What can hang from each mark:
pesin: bekar dupup linu
linu: komu pesin
mova: kime kimud komu
funikib: bekar linu
kimud: komu
dupup: komu pesin
komu: bekar dupup
kime: funikib pesin

Every row comes from one small tree of marks. The marks that hang from a mark follow it in brackets, in alphabetical order. Every link used is in the known rows. Which tree was each row made from?
In the rows, zero is written as 128.
Known rows:
kime[pesin[dupup[komu] linu]]: [118 141 133 128  86 202 103 140 113 151 167 132 120  92 119 192 107 122
  95 170 129 151 107 112 146 141 125 139 177 117 151]
kime[pesin]: [ 99 134 139 137 115 161  97 132 109 126 122 131 135 131 120 111 115 109
 131 124 134 142 119 128 107 157 110 132 137 144 136]
pesin[bekar dupup[komu] linu]: [145 133 151  94 108 180 124 125 110 166 170 129  89 145 136 175 137 110
 100 196 128 125 134 135 184 114 164 124 176 106 167]
mova[kime[funikib] kimud]: [157 104 130 108 155 130 150 103 127  81 100 160 116 107 110  69 129  62
 132 114  91  86 113 137  93 141  90 121 134 186 116]
pesin[bekar dupup linu[komu]]: [131 145 128 142 121 164 103  79 101 170  96 141 114 163 167 161 138 120
  97 151 137 138 169 172 176 129 153 124 172 175 163]
pesin[dupup linu]: [133 142 120 143 123 154 108 121 116 152 143 128 112 109 153 172 118 113
  98 143 131 137 121 148 171 113 128 142 158 156 130]
kime[funikib]: [122 105 128 111 143 127 146 106 126 113 121 133 112 136 102  87 144 100
 131 143 118 114 109 156 123 140 133 138 133 158 132]
mova[kimud[komu[bekar]]]: [130 117 126 163 121 141 132 138 167 113 126 135 146  88 116 101 131 128
 142  34 115 171 136  96 132 121  83  92  85 124 116]
kime[funikib pesin]: [101 122 134 133 116 172 126 107 119 116 105 148 120 126  88  93 134 106
 126 131 113 137 117 142 110 168 115 136 146 159 149]
mova[kime kimud[komu[bekar dupup]]]: [160 129 143 161 127  84 181 146 196  93 116 134 177  96 139 118  94 131
 140  47  93 106 126  90  90 111  75  91  84 103  87]
komu[bekar dupup[pesin[linu]]]: [149 136 103 211 118  83 150 154 177 153 118 138 168 104 147 173 122 158
 141 124 151  96 122 101 103  74 147  78 126  89 108]
kimud[komu[dupup[pesin[bekar linu]]]]: [155 141 135 200  86 106 166 107 184 160  89 149 115 130 143 146 150 140
 147 115 139 121 198 122 134  98 135  83 151  90 156]
funikib[bekar linu[pesin[dupup[komu]]]]: [126 121 122   4 148 151  95 160  73 110 206  90  73 102 110 142 132 123
 111 179 110 159 112 128 175 151 135 236 136 103 140]
funikib[bekar]: [125 110 128 101 162 112  98 139  80 109 131 105 124 138 155 107 138  79
 127 157 136 118 116 165 114 148 114 171 146 145 138]
mova[kime kimud]: [153 117 136 114 155 120 120 124 116  94 114 142 131 115 143  87 110  66
 138 107 113  90 116 123  90 132  84 119 124 171 106]
dupup[komu[bekar] pesin[linu]]: [149 121 107 162 113 128 138 172 141 139 155 132 145  86 111 168 137 148
 137 152 161 104 104  77  99  86 140  76 142  86 117]
kime[pesin[dupup]]: [104 148 142 118 104 179  90 126 102 138 136 128 114 123 140 144 104 115
 100 123 133 165 127 132 156 157 111 144 148 133 141]
linu[komu pesin[bekar dupup]]: [117 132 144  63 136 154 106  90  66 142 136 115  68 194 148 127 144 129
  99 159 114 161 165 172 199 150 162 152 132 167 158]
mova[kime[funikib]]: [143 114 139  96 154 111 167 113 112  87 110 139 121 137 108  81 118  86
 125 145 103  63 105 146  86 141 102 134 144 177 110]
mova[komu]: [119 114 125 141 132 115 107 130 145 112 136 123 116 128 137 109 138 104
 135 105 128 160 109 149 135 127 103 121  97 124 119]
kimud[komu]: [122 123 141 133 120 118 140 125 141 113 127 116 122 121 120 102 129 122
 136  92 130 148 141 129 127 136  92 133 114 131 122]
kimud[komu[bekar dupup[pesin]]]: [142 134 128 183 107  64 178 152 196 123 116 122 156 106 137 139 123 173
 150  70 146 132 149  88 110  95 114  81  92  53 105]
linu[pesin]: [114 113 132  83 148 127 114 136  86 114 172 103  88 147 111 104 137 114
 129 149 111 135 111 143 142 134 133 158 111 159 120]
kime[funikib pesin[linu]]: [107 129 114 178 100 196 124 104 130 136  98 163 127  99  88 121 138 108
 117 140 107 128 120 143 108 152 115 130 172 183 152]
pesin[bekar linu]: [129 132 137 150 128 162 112 112 112 163 121 142 112 159 136 122 145  99
 126 156 127 108 147 150 143 118 148 112 160 158 159]
mova[kime[pesin] kimud komu[dupup]]: [137 128 135 175 108 121 118 124 182  93  98 159 152  97 148 118 102  89
 135  71  90 140 114 116  85 146  68 104 100 117 112]
linu[komu[bekar]]: [111 126 119 146 153 105 122 126 119 126 107 118 176 148 138 120 121 147
 131 108 150 125 111 131 102 129 134 109 103 149 106]
funikib[bekar linu]: [119 124 114  92 165 121  85 140 104 115 120 119 131 113 132  92 132 104
 150 128 141 124 129 143 114 150 111 199 136 138 129]
pesin[dupup]: [127 133 139  97 134 133 112 125 107 133 153 113 105 134 153 141 114 109
 109 135 138 143 118 146 171 128 127 147 133 131 125]
dupup[komu[bekar]]: [124 111 140  97 135 121 140 174 127 120 180 104 153 130 104 131 121 137
 133 150 140 111  75  95 109 112 143 110 108  81 113]

Write each row's tree:
[143 128 122 166 131  60 155 157 170 131 124 123 160 128 147 143 120 157
 150 116 157 101 119 100 103  89 149  81 102  62 103] | komu[bekar dupup[pesin]]
[152 141 107 229  93  86 175 149 206 142 106 137 164  81 134 171 126 176
 143  79 141 126 151  91 111  80 114  74 117  79 109] | kimud[komu[bekar dupup[pesin[linu]]]]
[125 133 153   9 124 178 114 137  95 144 203 115  56 150  92 125 138 144
 119 171 108 156 142 113 204 137 169 180 127  92 158] | funikib[linu[pesin[bekar dupup[komu]]]]
[ 93 134 119 125 115 182 114 105 142 123  95 163 129 101  66  74 126 131
 147 101 118 144 128 119 112 168 114 163 134 154 142] | kime[funikib[linu] pesin]
[113 134 118  91 143 134 114 130  89 125 156 102 121 145 138 150 123 163
  94 121 118 167 117 141 174 132 142 143  99 156 109] | linu[komu[bekar] pesin[dupup]]
[105 118 114 111 156 117 120 134  93 115 139 106 138 153 118 114 132 160
 123 122 120 143 110 137 125 133 142 131  87 166 105] | linu[komu[bekar] pesin]
[151 115 113 144 112 123 129 143 129 137 144 132 114  92 118 154 143 118
 142 178 163 101 119 102  98  99 136 104 163 107 130] | dupup[komu pesin[linu]]
[110 117 141  84 147 137 110  95  69 132 122 116  89 201 129  92 156 124
 129 160 117 137 159 167 148 153 160 141 123 178 154] | linu[komu pesin[bekar]]
[128 116 144  26 128 146 128 151  80 118 223  88  67 133 113 152 126 125
 100 187 109 151  96 126 180 131 150 171 126 107 130] | linu[pesin[dupup[komu]]]
[120 130 100 191 139 126 120 123 128 145  99 134 183 123 137 149 125 150
 122 114 143 119 115 133 104 112 132 105 129 173 111] | pesin[linu[komu[bekar]]]
[125 146 104 171 130 144 114 119 123 153 115 130 163 115 158 186 112 155
  95 117 139 144 121 141 154 111 132 116 138 165 115] | pesin[dupup linu[komu[bekar]]]
[149 133 155 155  97  84 169 111 177 139  96 133 107 156 146 116 149 139
 154 109 144 129 197 122 134 114 135  89 128  66 153] | kimud[komu[dupup[pesin[bekar]]]]
[124 144 141 182 109 104 143 164 177  97 119 137 184 118 140 140  86 142
 122  78 100 118  93 104  81 130  78  88  87  87  91] | mova[kime[pesin] komu[bekar dupup]]
[128 151 130 169 114 168 113 135 106 120 104 152 152 107 126 133  93  99
 116 134 114  87 117 121  71 144  76 123 169 189 118] | mova[kime[pesin[linu]]]
[126 134 105 206 136  83 148 123 168 150  99 128 206 132 152 173 112 166
 129 124 137 103 105 134  97 100 155 105 116 134 103] | pesin[linu[komu[bekar dupup]]]
[111 118 108  60 168 133  85 147  75 106 156 106  97 118 111  90 141 117
 140 139 111 142 125 145 136 153 118 222 121 156 131] | funikib[bekar linu[pesin]]
[136 142 122 142 131  77 131  86 166 157  55 154 139 164 146 106 143 160
 173 118 171 111 191 124 110 124 173 120 124  96 142] | funikib[linu[komu[dupup[pesin[bekar]]]]]
[132 132 132 178 130 103 138  82 146 168  80 142 154 179 163 149 139 130
 132 163 134  96 155 165 120 119 175 114 151 144 153] | pesin[bekar linu[komu[dupup]]]
[126 133 143 166 118  79 178 153 192 123 136 110 172 124 129 137 109 166
 140  76 122 134 120 106 120 109 118 107  83  71 102] | kimud[komu[bekar dupup]]
[117 146 141  46 131 179 100 121  91 150 166 124  57 158 113 108 139 140
 117 130 104 165 166 134 217 138 154 180 120 134 152] | funikib[linu[pesin[bekar dupup]]]
[139 134 126 124 114 160 134 167 131 147 190 116 139  97 126 197 111 144
  96 158 130 130  86 101 159  97 142 115 142  93 122] | pesin[dupup[komu[bekar]] linu]
[147 129 136 163 106  62 168 126 185 120 106 123 127 113 142 132 130 147
 158  95 152 131 163 111 110 111 113 108 115  75 119] | kimud[komu[dupup[pesin]]]
[114 121 121 126 152  72 150 135 131 123 138 102 161 162 132 140 121 176
 130 131 115 126 101 135 118 123 163 135  77 126 100] | linu[komu[bekar dupup] pesin]
[136 128 111 177 135  46 151 126 164 131  84 126 180 139 158 146 125 170
 150 112 170 107 131 116  87 105 155  83 104  92 101] | linu[komu[bekar dupup[pesin]]]
[120 111 106  89 165 131 116 115 113 103 105 135 120 108 101  74 150 100
 142 132 116 118 125 156 119 159 119 202 146 155 142] | kime[funikib[bekar linu]]
[137 124 171  48 119 159 127 128 101 145 178 113  81 171 135 143 136 106
 107 189 131 132 132 130 182 131 164 129 153  82 165] | pesin[bekar dupup[komu]]
[103 126 153 122 107 195 126  93 108 136  95 160 100 168  91  77 151  99
 126 143 105 132 151 153 134 173 139 115 158 150 183] | kime[funikib pesin[bekar]]
[138 127  93 137 157  49 112 109 144 120  59 128 158 115 162 123 136 139
 166 128 175 110 162 139  80 139 137 176 135 107 127] | funikib[bekar linu[komu[dupup[pesin]]]]
[106 134 136 112 101 188 121 101 113 124 120 147 100 116 109 126 122 111
  96 129 110 160 125 148 160 166 118 146 159 150 153] | kime[funikib pesin[dupup]]
[140 133 111 181 122 133 110  84 112 162  59 159 116 152 153 129 161 120
 139 148 168 111 190 147 116 118 149  85 170 166 160] | dupup[pesin[bekar linu[komu]]]
[125 123 140  44 130 150 134 177  93 119 229  88  96 126 106 165 119 154
  97 164 107 153  81 104 180 118 153 143 104  88 114] | linu[pesin[dupup[komu[bekar]]]]
[143 113 126 116 126 106 141 174 131 120 160 117 137 112 113 135 135 143
 148 147 167 108 102  76  98 100 141  81 119  62 113] | dupup[komu[bekar] pesin]
[ 99 133  98 105 156 127 109 135 116 122 133 119 147 129  96 100 125 185
 145  90 126 150 122 113 125 135 138 159  75 158  98] | funikib[linu[komu[bekar] pesin]]
[156 121 143 130 132 123 142 120 146  84 105 140 127  93 131  85 113  85
 139  62 104 121 146 111  95 139  48 116 116 162 107] | mova[kime kimud[komu]]
